Known rows, with every way that one mark hangs from another:
j107[j237 j473[j379 j852 j937]]: .39 -.04 -.04 .08 .23 .33 -.06 .06 -.20 .05 .23 .11 .25 -.59 -.06 .22
 .27 -.14 -.04 .12 -.11 -.40
j378[j473[j379 j937]]: .17 -.05 -.05 -.05 .08 .28 .40 .15 -.35 -.21 -.09 .01 -.10 .12 -.17 -.03
 .35 -.11 .18 .03 .01 .02
j378[j473[j107 j852 j937]]: .15 -.10 -.24 -.15 .05 -.04 .01 -.01 .33 -.01 -.22 .04 -.21 -.37 -.18
 -.25 .26 .11 -.09 .18 -.02 -.39
j866[j473[j378 j379 j852 j937]]: .11 -.22 -.13 .32 .11 .09 .40 .23 .06 .17 .15 .05 .34 -.34 -.02 .01 .00
 .00 -.52 -.10 .00 .14
j107[j473]: .24 -.07 .03 -.09 -.12 .29 -.12 .03 -.39 -.14 .06 .01 -.39 -.24 .17 .15
 -.28 -.04 .36 -.30 .09 -.10
j9[j237]: .02 .02 .12 .11 -.13 .04 .17 -.12 .05 -.09 .04 .02 -.13 .51 .17 .14 -.33
 .04 .33 -.02 -.01 -.25
j237[j9]: .03 .09 .14 -.18 -.32 .11 -.15 -.09 -.13 .12 -.10 -.07 -.39 .18 .30 .03
 -.29 .11 .18 -.09 .00 -.01
j866[j473[j107 j852 j937]]: .18 -.18 -.21 .10 -.01 .09 -.09 .06 .26 .07 .03 .06 -.13 -.61 -.05 -.01
 -.05 .29 -.49 .06 .09 -.01
j378[j473[j379 j852 j937]]: .23 -.10 -.15 -.13 .15 .25 .30 .04 -.03 -.04 -.07 .08 .09 -.09 -.20 -.09
 .50 -.07 -.05 .07 -.04 -.17
j378[j473[j107 j379 j852 j937]]: .02 .02 -.19 .01 .04 -.05 .14 .05 .14 -.14 -.17 .03 -.05 -.09 -.27 -.18
 .39 .02 -.09 .15 .16 -.18
j237[j378[j473]]: -.04 -.03 .00 -.34 .02 .10 -.08 -.11 -.10 -.19 -.09 -.04 -.22 .42 -.03
 -.03 .20 .00 .42 -.02 -.01 .31
j107[j237]: .05 .04 .12 .15 -.09 .56 -.10 -.06 -.13 -.03 .07 -.04 -.06 .23 .16 .20
 -.10 -.02 .11 .13 -.26 -.08
j237[j9 j378[j473[j107 j852]]]: -.33 .13 -.07 -.42 -.12 -.56 -.50 -.25 .33 .06 -.28 -.01 -.27 .19 -.01
 -.23 .08 .12 .17 .10 .17 .04
j473[j107 j378 j852]: -.09 .02 -.09 .20 -.16 -.17 -.03 -.02 .50 .15 -.11 -.08 -.09 .00 .06
 -.17 -.31 .10 -.22 -.04 .00 -.18
j237[j9 j378[j473[j852 j937]]]: .14 -.03 -.08 -.65 .08 -.33 -.17 -.18 .23 .30 -.18 .03 -.01 -.22 -.03
 -.21 .37 .13 .07 .20 -.09 -.14
j852[j473[j107 j378]]: -.29 .11 .20 .14 -.25 -.25 .09 .00 .00 -.01 .00 -.09 .01 .25 .13 -.13
 -.54 .10 -.15 -.29 .07 .35
j852[j473[j107]]: -.13 .15 .19 -.02 -.29 .06 -.12 -.10 -.15 -.17 .02 -.06 -.15 .24 .14 .00
 -.37 .20 -.01 -.19 .16 .37
j378[j473[j379 j852]]: -.06 -.02 -.07 .03 .00 .27 .14 -.05 -.07 -.20 -.07 .06 -.03 .28 -.06
 -.05 .30 -.15 .14 -.08 .06 -.08
j866[j473[j378 j379]]: -.23 -.10 .06 .48 -.11 .19 .34 .25 -.29 -.13 .11 -.05 .04 .28 .10 .15
 -.29 -.12 -.19 -.33 .12 .50
j107[j237 j473]: .12 -.02 .10 .08 .03 .41 -.23 .03 -.37 -.12 .15 .02 -.18 -.23 .17 .25
 -.19 -.14 .31 -.13 -.13 -.22
j866[j473[j107[j237] j379]]: -.41 .10 .07 .59 -.07 .34 -.15 .13 -.28 -.36 .11 -.01 -.08 .31 -.02 .28
 -.17 -.07 -.16 .00 .16 .37
j378[j473[j107 j379 j937]]: -.02 .04 -.09 .09 .00 .01 .24 .14 -.16 -.28 -.21 -.03 -.25 .11 -.27 -.12
 .28 -.03 .06 .10 .19 .08
j852[j473[j107 j378 j379 j937]]: -.09 .13 .16 .18 -.07 -.28 .35 .15 -.14 -.01 .04 -.08 .25 .12 -.07 -.09
 -.22 .07 -.30 -.10 .14 .43
j237[j378[j473[j852 j937]]]: .31 -.15 -.18 -.52 .21 -.01 .01 -.14 .26 .11 -.06 .06 .07 -.20 -.15 -.13
 .50 .11 .08 .21 -.14 -.06

Rows:
-.07 .12 .19 -.32 -.03 -.11 -.60 -.14 -.29 .08 .08 -.02 -.13 -.05 .22
 .21 -.19 -.05 .40 -.02 -.04 .01 | j107[j237[j9 j378] j473]
.02 .08 .12 .25 .03 .43 -.11 .08 -.57 -.24 .19 .02 -.05 .05 .08 .33 -.08
 -.25 .28 -.12 .02 -.06 | j107[j237 j473[j379]]
.05 .08 -.02 .30 -.07 -.14 .35 .21 .05 .02 -.10 -.13 -.04 .09 -.14 -.08
 -.10 .04 -.19 .04 .12 .17 | j473[j107 j378 j379 j937]
.45 -.08 -.05 -.34 .33 .11 -.37 -.12 .04 .22 .23 .09 .22 -.67 -.04 .16
 .26 .05 .08 .22 -.21 -.26 | j107[j237[j378] j473[j852 j937]]
-.23 .12 .02 -.40 -.02 -.25 -.22 -.21 -.01 .01 -.13 .02 .01 .45 .00 -.09
 .30 -.06 .21 .02 .16 .20 | j237[j9 j378[j473[j379 j852]]]
-.02 .01 .01 -.16 .23 -.34 .32 -.07 -.09 -.21 -.04 .06 .19 .62 -.24 .06
 .35 -.08 .39 .18 .09 .07 | j9[j237[j378[j473[j379 j937]]]]
.09 .09 .04 -.07 .19 .19 -.38 -.14 -.18 -.07 .26 .07 .24 .03 -.01 .29
 .21 -.14 .24 .06 .05 .06 | j107[j237[j378] j473[j379 j852]]
-.24 -.05 -.07 .36 -.03 .27 -.36 -.02 .22 -.04 .11 .06 -.02 -.17 .06 .14
 -.17 .09 -.38 .07 -.02 -.05 | j866[j473[j107[j237] j852]]
-.15 -.07 -.05 -.28 .17 -.36 -.03 -.30 .35 -.07 -.04 .12 .13 .51 -.03
 -.03 .14 -.03 .42 .08 -.03 -.24 | j9[j237[j378[j473[j852]]]]
-.61 .26 .37 .15 -.22 -.44 -.22 -.05 .00 .19 -.05 -.10 .12 .25 .26 -.09
 -.58 .01 -.22 -.12 -.10 .13 | j852[j473[j107[j237[j9]] j378]]
.31 -.06 -.09 .12 .07 .07 .42 .09 .19 .26 .05 -.02 .29 -.14 -.05 -.06
 .09 .00 -.28 .07 -.10 -.11 | j473[j378 j379 j852 j937]
-.28 .17 .13 -.32 -.07 -.20 -.13 -.11 -.31 -.14 -.18 -.05 -.16 .69 .02
 -.02 .20 -.10 .41 -.04 .19 .45 | j237[j9 j378[j473[j379]]]
-.09 -.24 -.10 .23 .00 .13 .11 .10 .18 .15 .12 .03 .08 -.20 .19 -.02
 -.31 .03 -.35 -.26 -.07 .06 | j866[j473[j378 j852]]
.18 -.07 -.01 .03 .08 .37 -.35 -.06 -.07 .03 .21 .10 .00 -.44 .16 .19
 -.07 -.11 .12 -.05 -.17 -.49 | j107[j237 j473[j852]]
.13 .05 -.12 .22 -.03 -.19 .25 .10 .35 .16 -.06 -.06 .15 -.20 -.16 -.16
 .01 .09 -.37 .14 .09 -.07 | j473[j107 j378 j379 j852 j937]
-.21 -.04 .05 -.23 .08 -.29 .06 -.20 .04 -.24 -.06 .05 -.04 .76 -.02 .03
 .02 -.07 .57 .02 .03 -.01 | j9[j237[j378[j473]]]
.36 -.13 -.11 .07 .14 -.08 .26 .19 -.07 .19 .13 .04 .20 -.61 -.04 -.02
 .00 -.12 -.12 -.16 .01 -.30 | j107[j473[j378 j379 j852 j937]]
-.05 .10 -.07 -.16 .06 -.21 .05 .03 -.08 -.26 -.15 -.05 -.13 .30 -.34
 -.07 .41 .05 .19 .21 .24 .41 | j237[j378[j473[j107 j379 j937]]]
.11 .05 .22 .05 -.03 -.01 .52 .14 -.30 .07 .13 -.05 .39 .11 .03 -.01
 -.12 .01 -.25 -.16 -.03 .40 | j852[j473[j378 j379 j937]]
.21 -.06 -.17 .10 -.05 -.22 .12 .06 .55 .28 -.09 -.06 .02 -.46 -.05 -.22
 -.12 .20 -.35 .12 -.08 -.25 | j473[j107 j378 j852 j937]
-.25 .07 -.14 .13 -.05 .02 .00 -.05 .07 -.29 -.16 .03 -.17 .28 -.16 -.13
 .19 -.07 .04 .00 .24 -.05 | j378[j473[j107 j379 j852]]
.21 -.07 .18 -.09 -.02 -.05 .41 .09 -.13 .22 .10 -.05 .27 -.15 .13 -.09
 -.23 .10 -.21 -.18 -.20 .20 | j852[j473[j378 j937]]
.33 -.17 -.08 .05 .26 .02 .01 .14 .13 .34 .18 .07 .28 -.84 .05 .01 -.04
 -.13 -.15 .00 -.36 -.62 | j107[j237 j473[j378 j852 j937]]
-.29 .09 .04 -.38 .08 -.16 -.46 -.27 .17 .18 -.09 .06 .09 .21 .08 -.06
 .26 -.06 .19 .22 -.23 -.16 | j107[j237[j9 j378[j473[j852]]]]
-.02 -.04 -.17 .02 .17 .06 -.12 -.02 .32 .01 -.13 .05 .00 -.36 -.19 -.16
 .36 -.01 -.15 .34 -.25 -.52 | j378[j473[j107[j237] j852 j937]]
-.41 .17 .27 .32 -.11 -.12 -.04 .00 .00 .02 .07 -.08 .22 .24 .14 -.02
 -.45 -.03 -.21 -.13 -.17 .20 | j852[j473[j107[j237] j378]]
.30 -.08 .01 .13 .07 -.05 .36 .30 -.36 .01 .09 -.03 .00 -.37 -.02 .05
 -.12 -.16 .07 -.22 .05 -.03 | j107[j473[j378 j379 j937]]
-.22 .09 .09 -.50 -.13 -.25 -.24 -.15 -.12 .00 -.20 -.04 -.27 .44 .11
 -.09 .08 .01 .42 -.02 .03 .24 | j237[j9 j378[j473]]
-.47 .21 .19 .28 -.23 -.32 -.25 .03 .19 .21 -.19 -.14 -.16 .18 .19 -.08
 -.50 -.04 -.10 .04 -.13 -.14 | j473[j107[j237[j9]] j378]
.52 -.09 -.11 -.11 .11 .19 .07 .07 -.21 .01 .16 .09 .03 -.62 -.05 .12
 .16 -.02 -.01 -.07 .13 -.27 | j107[j473[j379 j852 j937]]
-.11 -.11 -.14 .22 -.14 .14 -.25 -.01 .20 -.09 .03 .04 -.23 -.19 .07 .01
 -.24 .19 -.31 -.09 .20 .13 | j866[j473[j107 j852]]
-.07 .14 -.03 -.02 .00 .05 -.52 -.28 .44 .07 .06 -.02 .09 .21 -.04 .09
 .06 .15 .00 .34 -.07 .10 | j473[j107[j237[j378]] j852]
.07 -.17 -.02 .34 .03 .13 .50 .34 -.24 .01 .11 -.03 .14 -.13 -.02 .09
 -.09 -.03 -.35 -.16 .03 .39 | j866[j473[j378 j379 j937]]
